Each row comes from the steps of one path. Every step used is in the known rows, and no mark comes twice. Write the path behind each row, first mark first.
Known rows:
fozok-geto-kigumi-vonol-nevuz: [-19   1  26   5   3  -8  -4  -2   5  -2   3   1  10 -13 -23  -3  -4 -12
  10   7  10  16  29  -7]
vonol-kigumi-geto-pebu-goderob: [  2  -3  -1   7  13   7   3  -2  -6  -9  -9   1   7  -7  -6  -5   9   9
   3 -10 -11  -4  11  -9]
pebu-geto-kigumi-vonol-fozok-nube: [-14   1  15  16  -1   0   8   0  10  -9  -8   8   6 -15 -16  -4   4  -6
  11   3  20   5  22   0]
geto-fozok-vonol-nevuz: [ -5  -1  33  10  -5   8   4   1   3  -5  -4  -8   8 -11  -6  -1  13 -13
   9  31  10  -5  12  -4]
pebu-geto-fozok-nube: [ -6   3   0  17  -6  12  18   0   5 -16   3 -11   7 -10  -2  -3  19   1
   8  21  15 -10  14  -3]
nube-fozok-geto-pebu-goderob-vonol-kigumi: [ -1  -3 -11  -4  12   4   2  -4  -4  -9   2  -3   8 -11   6  -8   1  18
   3  -9 -18  -5  17 -11]
geto-kigumi-vonol-fozok-nube: [-16   1  25   9  -3   3   9  -3  10   1 -15   1   9 -15 -29  -6  -2  -5
  11   6  13   8  23   1]
fozok-vonol: [-10   0  14  -2  -1   8   4  -4   3  -5  -3  -6  10 -12  -6   1  13  -3
   9  22   0   0   8  -5]
kigumi-vonol: [-15   1  15   5  -1   3   0  -6  12  -4  -4  -2   9 -10 -16  -2  12  -8
  10  13  10   3  23  -4]
goderob-vonol-fozok: [ -7  -2   6   6  -1  10   1  -8  18   2  -6  -9   9 -14 -10   2  -2   2
  10  19  25  -6  29   0]
pebu-goderob-vonol: [ -4   0  -5   7   2   5  -1  -7  20  -5  -2 -12  10 -10  -2   0  14   8
   8  16  19  -4  21  -4]
nube-fozok-geto: [-16   3   4 -12   3  10  14  -5   0  -4   8  -9   8 -11  -1  -6   5   3
   7   8  -8   5  16  -9]
fozok-geto-kigumi-vonol: [-25   2  11   1   5  -3   1  -4   4  -4   0  -3  10 -11 -25  -2  10  -5
   9   7   3  16  20  -7]
goderob-pebu-geto-fozok-vonol-kigumi: [ -2  -4   0  21  -5   3   8   3   3 -21 -14  -3   4  -7   2  -4  21   0
   8  17 -11 -12   9  -7]
pebu-geto-kigumi-vonol-nevuz: [-12   0  18  23   3 -11  -7   1  13 -16   2  12   5 -13  -9  -1   3 -15
  13   7  17   7  29  -3]
kigumi-geto-pebu-goderob-vonol-fozok-nube: [ 10  -2  -1   3   6   9   8  -3   1   2 -13  -3  13 -14  -6  -5   4  14
   7  -5  18  -7  22  -5]
vonol-kigumi: [-12  -1   6   7   1   8   5  -6   7  -7  -4  -8   6  -8 -14  -2  -5   2
   7  11  -8  -4  19  -5]
nube-fozok: [-10   3   7  -1   2  10  11  -5   7  -8  -1  -6   6 -10   0  -6   6   1
   9  11  -8  -2  16  -5]
goderob-vonol-nevuz: [ -3  -1   9  11  -2   1  -5  -6  17  -3   1  -9  11 -13  -7   2  -8  -3
  12  20  19  -5  36  -3]
kigumi-vonol-fozok-nube: [-12   0  26   2  -8   8  11  -6  11   6 -11  -1  10 -14 -22  -6   0  -7
   9  11  18   2  26  -1]
goderob-pebu-geto-fozok-vonol: [ -1   0   0  18  -6   4  10   3   7 -18  -9  -4   6  -9   7  -2  34  -2
   9  24   4  -8   8  -6]
nube-fozok-geto-kigumi: [-20   4   2  -5   7   4  13  -3   0  -8   4  -7   7 -11  -9  -6   4   4
   8   4 -15  11  14  -8]
geto-fozok-nube: [ -9   4   9   9  -6  15  19  -3   5  -7  -5 -19  10  -8 -15  -5  16   1
   7  24   9  -7  15  -3]
pebu-goderob-vonol-kigumi-geto-fozok: [  0  -6  -8  15   8   8   2  -2   7 -11 -15 -15   6  -3 -10  -3  12   9
   8   8   4 -12  19  -7]

Write each row's path:
[ -7  -5  11  -6   9   7   9   0 -10 -10 -12   0   6  -9  -2  -7  -1   1
  11  -2 -35  -4   8 -10]
nube-fozok-vonol-kigumi-geto
[  6  -1   4   6   0  11   7  -4   8   2  -8  -5  12 -16  -2  -4   4  14
   5   5  24  -8  21  -1]
geto-pebu-goderob-vonol-fozok-nube
[-10   3   0  -5   5   9   6  -4  -8  -2   8  -6  13 -13  -7  -1  11   5
   3   7   2   4  16  -9]
fozok-geto-pebu
[ -9   0  30  10  -4  -3  -5  -4  14  -1  -2   2   9 -12 -13  -2  -1 -16
  11  14  17   4  31  -4]
kigumi-vonol-nevuz
[  8  -4  -1   6  11   9  -1  -4   5   1 -12   1  10 -12  -2  -1   9  10
   7  -2  22  -6  21  -4]
kigumi-geto-pebu-goderob-vonol-fozok
[-16   1  16  -7  -3  14  10  -7   6   8   3  -9   9 -14 -12   0   1  -1
   4  17  20   5  21  -6]
vonol-fozok-geto
[-18   2  26   1   5  -6   1   1   3  -5   1   5   7 -14 -13  -8  -6 -11
  11   0  -5  15  26  -8]
nube-fozok-geto-kigumi-vonol-nevuz
[-20   2  13   0   2   9   9  -5   5   3  -2  -7   7 -14 -21  -1  -1   0
   6  12  14  11  19  -3]
vonol-fozok-geto-kigumi
[ -7   1   4   9   4  13  11  -2   2  -8  -9 -14   8  -5 -13  -2  20  -2
   9  16   7  -4  15  -6]
kigumi-geto-fozok
[-12  -2   3  -5  -1  10   3  -8  11   7   1 -12  11 -15 -10   2  -4   4
   7  17  25   0  29  -5]
goderob-vonol-fozok-geto
[-10   1  -4  25   0 -11   1   0  16 -20 -11   8   5 -10 -10  -4  19  -3
  12   3   3   6  25  -3]
goderob-pebu-geto-kigumi-vonol
[-12  -4  13   1   0   7   3  -3   0  -7  -7  -5   8 -10 -11  -1   0  -1
   8  15 -15  -4  10  -6]
fozok-vonol-kigumi
[ -7   4 -12  24  -1  -4   7   0  13 -20  -7   0   5 -10  -3  -2  17   4
  10   7   2   2  21  -3]
goderob-pebu-geto-kigumi
[  4   0   5  -3   8   1  -1  -2   1  -3   9   0  10 -15  13  -6   2   8
   5  -1   4  -1  24 -10]
nube-fozok-geto-pebu-goderob-vonol-nevuz
[ -2  -3  -3   6  13   7   3  -3 -10  -8  -9   0   9  -9 -13  -4   0   5
   7  -8 -18  -5  18  -8]
vonol-kigumi-geto-pebu
[ -5  -2   1  -3   4  10   1  -6   0   5   1  -5  13 -16  -8   1  -1   7
   5   7  18  -2  27  -5]
goderob-vonol-fozok-geto-pebu
[ -4  -5  -8  15   8   8   2  -2   3 -11 -14 -15   8  -5 -18  -1   3   4
  11  10  -2 -13  24  -6]
goderob-vonol-kigumi-geto-fozok
[  0   2   5   6   5   9   4  -5   4  -7  -1  -2   9 -11   1  -3  22   7
   3   6   8  -1   9  -5]
geto-pebu-goderob
[  3  -4  -8  13   8   4  -5  -5   6 -10  -5  -4   9 -10  -2  -2   5  14
   5   0  -2 -10  18  -6]
geto-pebu-goderob-vonol-kigumi
[ 3  1 -1  4 11  8  5 -3 -4 -6 -5  0 10 -9 -1 -4 21  8  5 -3  5  0 10 -8]
kigumi-geto-pebu-goderob
[-13   1  28  16   2  -8  -6  -1  13  -6  -6   4   8 -12 -23  -3  -2 -14
  13  10  11  10  29  -2]
geto-kigumi-vonol-nevuz
[ -5   1  11  29  -3 -16  -4   2  17 -16  -8  12   5 -12  -9  -4   8 -11
  14   3  10   6  33  -3]
goderob-pebu-geto-kigumi-vonol-nevuz
[-10   1  15  -7   2   9   9  -1   0  -7  -3  -3   7 -12   3  -5  12  -2
  10  14 -17  -1   6  -6]
nube-fozok-vonol
[  0   4  -8  22 -11   7  21   1  10 -17  -8 -11   8  -9  -1  -7  24   5
   8  17   8 -11  20  -4]
goderob-pebu-geto-fozok-nube
[  2  -1  10  12  -1   0  -6  -6  22  -2   2  -8   9 -11   1   0   2   1
   9  17  27  -5  29  -4]
pebu-goderob-vonol-nevuz
[-18   2  12  11   4  -3  -1  -3  10  -9  -8   0   8 -10 -24  -2  12  -7
  11   8   3  10  20  -2]
geto-kigumi-vonol
[-13   3  -5  18   5   1   4  -1   9 -19   2   0   5 -11  -6   1  13   0
  10  10   8   3  16  -2]
pebu-geto-kigumi
[  2  -4  -8  12   4   9  11  -2   5  -9 -15 -18  10  -4 -14  -7   6  13
   7   6   1 -14  20  -8]
pebu-goderob-vonol-kigumi-geto-fozok-nube
[ -1   0 -10  -2   7   5  -1  -5   2  -3   7  -8  13 -12   2   0  16  14
   2   5  12   0  19 -10]
fozok-geto-pebu-goderob-vonol
[  4  -5   8  -4  16   6   5   2 -16 -12 -12   9   7 -10   7 -10  10   8
   6 -13 -35  -5  -2 -11]
nube-fozok-vonol-kigumi-geto-pebu-goderob
[-15  -1  16  19   3  -2  -2  -1  14 -10  -7  12   3 -14 -14  -1   8 -10
  12   6  22   6  22   1]
pebu-geto-kigumi-vonol-fozok
[ -2  -4  -9  13   3   9  12  -1   0 -10 -15 -19  11  -6 -20  -5  -3   9
  10   8  -4 -15  26  -7]
goderob-vonol-kigumi-geto-fozok-nube
[ -1   1 -10  -6  10   6   4  -4  -1  -6   7  -5  11 -12  11  -6  14  15
   4  -3  -3  -1  16 -10]
nube-fozok-geto-pebu-goderob-vonol
